Each row was made from one walk, in order. Every step used is in the known rows, and no mark comes twice. Write each row's walk.
(in the rows, 128 means zero)
Known rows:
gele > mikoz: [123 146 123 179 123 173 155 102 124 166 143 126 130 127 128 113 153]
mikoz > fene > telis > dafe: [ 83 133 121 149 146 150 110 137 140  95 152 126 173 180  92 170 149]
fene > dofi: [ 98 115 122 141 114 137 101 106 160 111 138  99 146 114 112 144 129]
fene > telis > dafe > gele > mikoz: [ 87 138 104 102 124 147 122 127 125  95 128  86 120 160  99 135 118]
dofi > fene > gele > mikoz: [141 174 123 105 151 164 163 107 138 165  95  55 134 104  83 106 120]
dofi > zukip > fene > telis: [110 103 117  88  76 116 106 115  86  52  99  74 154 131 113 172 144]
zukip > fene > telis > dafe > gele > mikoz: [106 114 112  98 110 167 150 119 112 101  95  47  75 115  64 194 106]
dafe > fene > dofi: [108  97 136 175 117 164 100 126 159 105 166  89 100 123 173 141  98]
dofi > fene > telis > dafe: [ 93 107 109  82 161 135 137 134  90  89  82  62 126 169  89 159 123]
telis > dafe > gele > mikoz > fene > dofi > zukip: [110 158 123 105 116 159 152  87 131 103 189  85 106 126 100 131 111]
fene > gele > mikoz: [149 187 123 140 120 149 125 107 166 172 137  82 151 100  92  95 132]
gele > mikoz > fene > telis: [ 85 155 120 205 130 201 138 109 146 148 149 137 187 156 112 133 176]
fene > gele: [152 171 127 100 124 114 105 126 170 140 126  82 150 100  92 106 115]
telis > fene > gele > mikoz: [135 123 117 128 112 172 145 107 151 135 137  61 103 115 146 142 112]
dafe > gele > mikoz > fene > telis: [ 98 183 128 144 119 201 160 111 171 140 141 130 143 122 119  96 121]
dofi > zukip: [129 129 123 100  93 103 113 112  93  78 144 119 162 138 150 115 145]

Write each row's walk:
[139 108 128  87  82 116 134 107  83  75 115  81 126 107 118 167 134]
dofi > zukip > fene
[150 140 125 138 139 144 123 127 128 132 182  56  70 134 122 141  90]
telis > dafe > fene > gele > mikoz
[ 85 150 126 124 141 159 122 134 154  92 149 124 154 163  98 153 128]
mikoz > fene > telis > dafe > gele
[ 95 157 127 198 106 191 138  77 147 135 182 122 186 128 122 127 173]
gele > mikoz > fene > dofi > zukip
[126 164 127 113 142 167 175 107 133 137 175 106  80 127 100 129 102]
telis > dafe > gele > mikoz > fene
[112 164 131 206 134 198 163 101 144 173 168 149 158 133 119 125 161]
gele > mikoz > fene
[ 93  63 120 127 104 163 127 107 144  86 137  75  96 128 160 181 109]
telis > fene > dofi
[126 177 129 121 114 179 175 104 151 157 137 122  97  96 133  80 101]
dafe > gele > mikoz
[137 186 141 141 140 148 117 125 190 145 155 118 179 115  91 124 131]
mikoz > fene > gele
[136 100 129 130 144 131 126 139 106 103 176  87  57 154 149 161  88]
telis > dafe > fene
[122 188 137 143 123 201 181 102 170 160 156 136 120 104 125  90 112]
dafe > gele > mikoz > fene
[115  90 124 121 116 123 100 116 107  69 192  61  84 149 150 166  96]
telis > dafe > fene > dofi > zukip
[110 159 123 120 134 173 161  97 148 129 183  93  90 120  91 139 103]
telis > dafe > gele > mikoz > fene > dofi
[ 94 155 130 212 126 203 147  86 164 161 175 128 168 124 109 134 166]
gele > mikoz > fene > dofi
[ 98 115 120 116  85 117  87  92 133  71 152  91 172 121 129 134 143]
fene > dofi > zukip
